Each row was made from one path, in order. Every step used is in the known rows, and no mark comes twice. Write each row's path.
Known rows:
dadizev vimeg bilut ropem deneb: -6; 5; -13; 31; -12; -35; -24; -10; 5; -2; -22; -20; -7; 6; 7; 15; -2; -9; -7; -9; -6; -6; -2; 4; 5; 18; 1; 14
pevi bilut ropem deneb: 19; 7; -6; -1; -8; -44; -14; -2; 7; -9; -56; 3; 2; 4; -3; 1; 9; -7; 8; 3; 12; -24; 10; 11; 19; 10; 15; 6
zalefub ropem: -4; 0; 11; 0; -4; -9; -6; -3; -1; 5; 18; -6; 7; -19; 17; -2; -9; -2; -14; -7; -9; 9; 19; -14; -6; -12; -25; 8
dadizev vimeg bilut ropem pevi: -15; 7; -4; 25; 2; 1; -2; 7; 8; 17; -4; -10; -7; 19; 0; 14; 10; -4; -21; -5; -21; -3; -8; 25; 14; 32; 10; 15
ropem bilut pevi gela zalefub: 5; 4; -2; 14; -1; 18; 10; 10; 13; -16; 2; 1; -18; -22; -22; -15; 13; 0; 6; 13; 23; -1; -14; 7; -14; -22; 8; -26
gela zalefub ropem: -12; 16; 14; 2; 2; -12; 0; -3; 2; -6; 30; -13; 8; -31; 24; 0; 2; 2; -14; -1; 3; 17; 21; -4; -25; -18; -27; -10
vimeg bilut: 3; -8; 3; -10; -4; 19; -3; -5; 6; 8; 3; -8; 14; 0; -1; 6; 3; -1; -12; -7; -8; 13; 1; -15; -4; 16; -6; -12
zalefub gela ropem pevi bilut vimeg: -4; -10; 8; -30; 11; 15; -3; 14; 0; 8; -24; 14; -9; 40; -15; -15; 5; 22; 15; 5; -30; -2; -47; 11; 28; 26; 17; 4
pevi ropem bilut vimeg: 11; -1; -5; -3; 10; 38; 20; 8; -21; 24; 21; -5; 2; -2; 7; 5; 15; -13; 11; 2; -5; 25; 7; -17; -18; 2; 11; 15
pevi gela zalefub ropem: -2; 14; 3; 10; 2; 0; -5; -2; 9; -5; 9; 2; 5; -36; 7; -16; 6; -3; -10; 1; 9; 2; 2; -5; -25; -24; -14; -13
pevi bilut ropem: 18; 5; -11; -8; -6; -21; -3; 3; 7; 3; -36; 10; 11; 2; 2; 4; 18; 3; -6; 9; 1; -20; 5; 22; 16; 11; 8; -3
deneb ropem: -5; -9; 6; -15; -9; -2; 5; -10; -5; -2; 16; 10; 11; -7; 22; 8; -16; 8; 1; -7; -3; 5; 9; 0; 2; -10; -23; 7
bilut pevi gela zalefub: 5; -1; -9; 10; 2; -6; 3; 1; 14; -20; 8; 10; -19; -13; -23; -10; 2; -1; -11; 10; 21; -11; -20; -2; -15; -24; -7; -23
gela zalefub ropem pevi: -19; 18; 30; 7; 16; -1; 13; 8; 4; 4; 36; -10; -1; -20; 17; -1; 5; -3; -11; -1; 0; 15; 20; 6; -16; -9; -12; -1
vimeg bilut ropem pevi: -6; 0; 8; -10; 9; 7; 11; 5; 11; 11; -1; -13; 0; 12; 3; 8; 24; -3; -10; 3; -17; -2; -1; 16; 16; 35; 12; 13
deneb ropem bilut pevi gela zalefub: -5; 8; 17; 9; -11; 28; 12; 1; 14; -18; 9; 7; -16; -22; -7; -13; 0; 12; 16; 7; 17; -1; -11; 11; -10; -31; -2; -18
gela ropem deneb: 0; -11; -3; -5; -3; -39; -10; -8; -16; -30; -25; -4; -4; 3; 16; 2; -17; -3; 24; -4; 5; -5; 2; -1; 15; 2; -1; 16
gela zalefub: -1; 0; -8; -8; 9; -9; 7; 1; -2; -11; 22; 3; 3; -16; 15; 6; 5; -2; -10; 5; 21; 15; 8; 5; -18; -7; -16; -18
bilut ropem pevi: -5; -9; -4; -8; 10; -13; 14; 8; -2; 8; 1; 3; -7; 9; 7; 9; 15; -6; -6; 7; -3; -10; 6; 26; 21; 17; 6; 21
zalefub gela pevi: -17; -2; -20; -19; 16; -16; -26; -17; -5; -14; 14; 11; 5; 15; 3; 2; -16; 18; -8; 6; 4; -14; -4; -1; 3; -6; -8; -24
zalefub ropem bilut vimeg: 1; 2; 11; -5; -15; 21; 2; 13; -4; 22; 15; -15; -7; -18; 15; -5; 7; -3; 9; 0; -23; 37; 4; -12; -12; -13; -4; 23
ropem deneb: 5; -9; -1; -3; -2; -32; -10; -7; -7; -14; -9; 1; -1; -2; 5; 8; -14; -14; 5; -5; 16; 4; 11; -12; -1; -5; -2; 13
vimeg bilut pevi gela zalefub: 3; 2; 3; 7; 1; 19; -1; -3; 28; -14; 3; -6; -11; -11; -32; -13; 10; 1; -18; 4; 11; -3; -27; -12; -18; -7; 1; -34
deneb ropem pevi: -17; -7; 27; -12; 4; 12; 19; 1; -1; 8; 20; 13; 3; 9; 15; 9; -13; 2; 1; -5; -6; 4; 5; 12; 12; 3; -10; 19
pevi gela ropem bilut vimeg: 9; -18; -14; -9; -11; 33; 6; 14; -6; 3; -34; 1; -15; -3; -1; -21; 14; 2; 35; 0; -12; 14; -36; 12; 13; -1; 19; 21
dadizev vimeg: -5; -6; -20; 21; -8; -16; -13; 0; -12; 6; 7; 5; 4; 1; 1; 10; -20; -5; -18; -7; 3; 5; 0; 3; -4; -2; -15; 1
dadizev vimeg bilut pevi: -7; -5; -3; 34; -15; -4; -14; -8; 10; 2; 13; -10; -12; 13; -22; 10; -18; 3; -23; -11; -9; 2; -15; -13; -4; 2; -13; -9
deneb ropem bilut pevi: -2; -8; 20; -5; -20; 17; 14; -2; 3; -8; 20; -2; -14; -5; 4; 5; -17; 14; 15; -1; 0; 2; 5; 1; 6; -21; -10; 6

Write each row's path:
-4; -4; 11; -10; -16; 25; 11; -2; -5; 0; 13; 6; 5; -12; 22; 7; -9; 8; 19; -4; -2; 17; 14; 10; 2; -5; -7; 5 -> deneb ropem bilut
-2; -10; -1; -1; 11; 18; 8; 13; 4; 11; -14; 19; 0; 1; -20; -11; 3; -12; -8; 4; 5; -8; -14; 9; 12; 8; 13; 8 -> ropem pevi gela
8; 2; 12; 17; 6; -28; 4; -15; -11; -19; 18; -5; -11; 3; -13; 8; -20; -17; -2; -1; 17; -18; 19; -34; -14; -13; -4; 7 -> bilut pevi ropem deneb
-1; 8; -3; 42; 4; 9; -1; -10; -3; 7; 30; -13; -2; 14; -22; 17; -15; -5; -28; -8; -6; -11; 1; -28; -19; 5; -9; -10 -> dadizev vimeg bilut pevi ropem
-4; 1; 31; -17; -8; 28; 16; 11; 9; 28; -8; 12; -1; 26; -5; -2; 2; 7; 7; -6; -20; 11; -13; 4; 13; 4; 7; 15 -> deneb ropem pevi bilut vimeg
-8; -22; -13; -30; 9; -11; -14; -8; -13; -19; -1; 14; 3; 11; 15; -4; -11; 23; 2; 3; -11; -7; -23; 5; 17; 13; -11; -5 -> zalefub gela ropem
-9; -14; 11; -13; 13; -9; 13; 6; -11; -8; 2; 2; -2; 17; 12; -2; -6; 3; 13; 1; -8; -1; -6; 18; 24; 17; 6; 14 -> gela ropem pevi
5; -12; 5; 2; -12; -2; 10; 4; -9; -23; 1; -8; -15; 3; 3; -2; -8; 13; 26; 8; -4; -2; -3; 10; 15; -7; 5; 6 -> gela ropem bilut pevi
0; 14; 31; -2; -5; 13; 7; 17; 12; 36; -5; -4; -2; 11; -11; -11; 10; -2; -2; 1; -25; 13; -3; -3; 0; 2; 6; 19 -> zalefub ropem pevi bilut vimeg
3; 13; -14; -3; 4; -18; -12; -9; 5; -2; -20; 11; 21; 16; -8; -1; -6; 6; -2; 2; 15; -23; 14; 5; 6; -6; 9; -19 -> gela pevi bilut
-7; 21; 16; 4; 0; 13; 5; 9; 0; -4; 26; -17; 4; -37; 26; 1; 10; 2; 5; 2; 5; 25; 25; 6; -23; -16; -11; -7 -> gela zalefub ropem bilut
5; -11; -8; -1; -3; -25; -15; -6; -8; -25; -45; 8; -3; 0; -1; -15; -10; -8; 26; -7; 7; -18; -16; 1; 17; -2; 10; 13 -> pevi gela ropem deneb
-1; 12; -15; 7; 23; -11; 3; -19; -17; -1; 30; 2; 21; 6; 11; 9; -10; -6; -3; -1; 16; -18; 32; -13; -15; -6; 0; -6 -> gela pevi ropem
5; -8; -9; -11; -3; -1; -2; -6; 9; 6; -7; -14; 3; 0; 7; 7; 19; 0; -11; 0; -12; -3; 3; 6; 10; 21; 1; 2 -> vimeg bilut ropem
11; 6; -2; 1; 15; 24; 16; 4; -23; 9; 23; 3; 18; -12; 9; 9; 10; -9; 9; -2; 7; 6; 29; -6; -14; 4; 5; 1 -> pevi ropem bilut
-5; -9; 13; -18; -22; 36; 14; 5; -5; 15; 13; -2; -7; -3; 20; 3; -3; 5; 22; -3; -16; 32; -4; 1; 0; -11; -6; 19 -> deneb ropem bilut vimeg
6; -1; 7; -13; -1; 19; 11; 22; 7; 29; -13; 6; -4; 25; -23; -6; 13; -8; 0; 3; -11; 10; -14; 4; 10; 13; 16; 11 -> ropem pevi bilut vimeg
-5; -13; -3; -25; 4; 12; -10; 5; -15; -18; -5; 6; 0; 3; 15; -5; -1; 23; 25; 4; -11; 4; -22; 15; 20; 15; 2; -7 -> zalefub gela ropem bilut
-4; 5; 19; 6; -9; -31; -18; -8; -1; -6; -6; -12; -1; -16; 13; 2; -18; -12; 0; -8; -2; 6; 26; -24; -9; -15; -17; 16 -> zalefub ropem deneb
1; 9; 13; 2; -9; 13; 1; 7; -3; 7; 10; -12; 5; -25; 18; -3; -1; -2; 4; -4; -9; 20; 25; -1; -7; -10; -10; 8 -> zalefub ropem bilut
17; -4; -9; -16; -11; 11; -2; 8; 5; 20; -24; 9; 3; 11; -17; -4; 9; -3; -3; 1; -7; 10; -12; -10; 0; 1; 4; -3 -> pevi bilut vimeg
4; 0; -14; -1; 7; 5; 0; 2; 5; -9; -4; 13; 5; -23; -4; -8; 11; -9; -9; 2; 22; 0; -14; 3; -19; -11; -5; -21 -> pevi gela zalefub
3; 7; -16; -7; -5; -3; -10; -2; 4; 14; -22; 4; 4; 22; -13; -5; 2; 4; 4; 4; 0; -5; -2; -5; 1; -8; 7; -8 -> gela pevi bilut vimeg
12; -17; -12; 9; -8; -2; -3; -2; 9; -9; -9; 13; -15; -2; -30; -12; -7; -3; -10; 1; 8; -16; -20; -10; 5; -18; -2; -4 -> bilut pevi gela
-8; 1; -9; 23; -10; 9; -15; -1; 3; 14; 6; -9; 7; 5; -3; 10; -11; -3; -22; -10; -9; 13; -5; -8; -8; 17; -11; -5 -> dadizev vimeg bilut
-4; 18; -17; -10; 8; -53; -37; -16; 7; -22; -46; 11; 1; 23; -4; -2; -3; 17; 7; 10; 10; -45; -1; 10; 21; 3; 19; -15 -> zalefub gela pevi bilut ropem deneb
-9; 15; 2; 0; 19; 22; 13; 8; 23; 3; -11; -5; -4; -6; -8; -8; 40; -5; -8; 8; 2; -8; -17; 26; 2; 21; 20; -12 -> vimeg bilut ropem pevi gela zalefub
8; -13; -6; -15; -11; 28; 9; 16; -7; 16; 3; -3; -9; -3; 2; 3; 12; -7; 11; 3; -10; 35; -10; -4; -4; 0; 7; 15 -> ropem bilut vimeg
5; 3; 1; 5; 15; -22; 2; -11; -21; -9; 9; 2; 13; -5; 5; 12; -9; -21; 2; -6; 17; -8; 29; -28; -16; 0; 1; 7 -> pevi ropem deneb
-2; 16; -8; 14; 20; -35; -8; -24; -22; -17; 10; -4; 12; 7; 9; 11; -18; -15; 11; -1; 25; -22; 38; -26; -16; -8; 7; 1 -> gela pevi ropem deneb
4; -4; -10; 41; -16; 11; -17; -4; 20; 2; -9; -2; -15; 6; -40; -9; -15; -1; -24; -10; -4; -11; -36; -10; -3; -1; 1; -13 -> dadizev vimeg bilut pevi gela
5; -10; 5; 1; -10; 12; 0; -6; 17; -2; 16; -15; -6; 10; -19; 2; -4; 3; -17; -1; -7; 2; -7; -22; -1; 3; -7; -10 -> vimeg bilut pevi
5; 1; 18; -7; 9; 10; 7; 14; 5; 15; -19; 13; 13; 16; -19; -3; 5; -4; -3; 1; 3; -7; 4; 12; 14; 17; 17; -8 -> ropem pevi bilut
-2; 18; -7; 11; 21; 12; 9; -10; -23; 2; 23; -4; 20; -2; 14; 9; 0; -3; 13; 4; 18; -9; 35; -2; -15; -5; 14; -7 -> gela pevi ropem bilut
7; 19; -24; -2; 1; -36; -11; -12; 5; -1; -29; 5; 12; 14; 3; 1; 10; 12; 0; 9; 12; -37; 15; 24; 17; -1; 13; -11 -> gela pevi bilut ropem
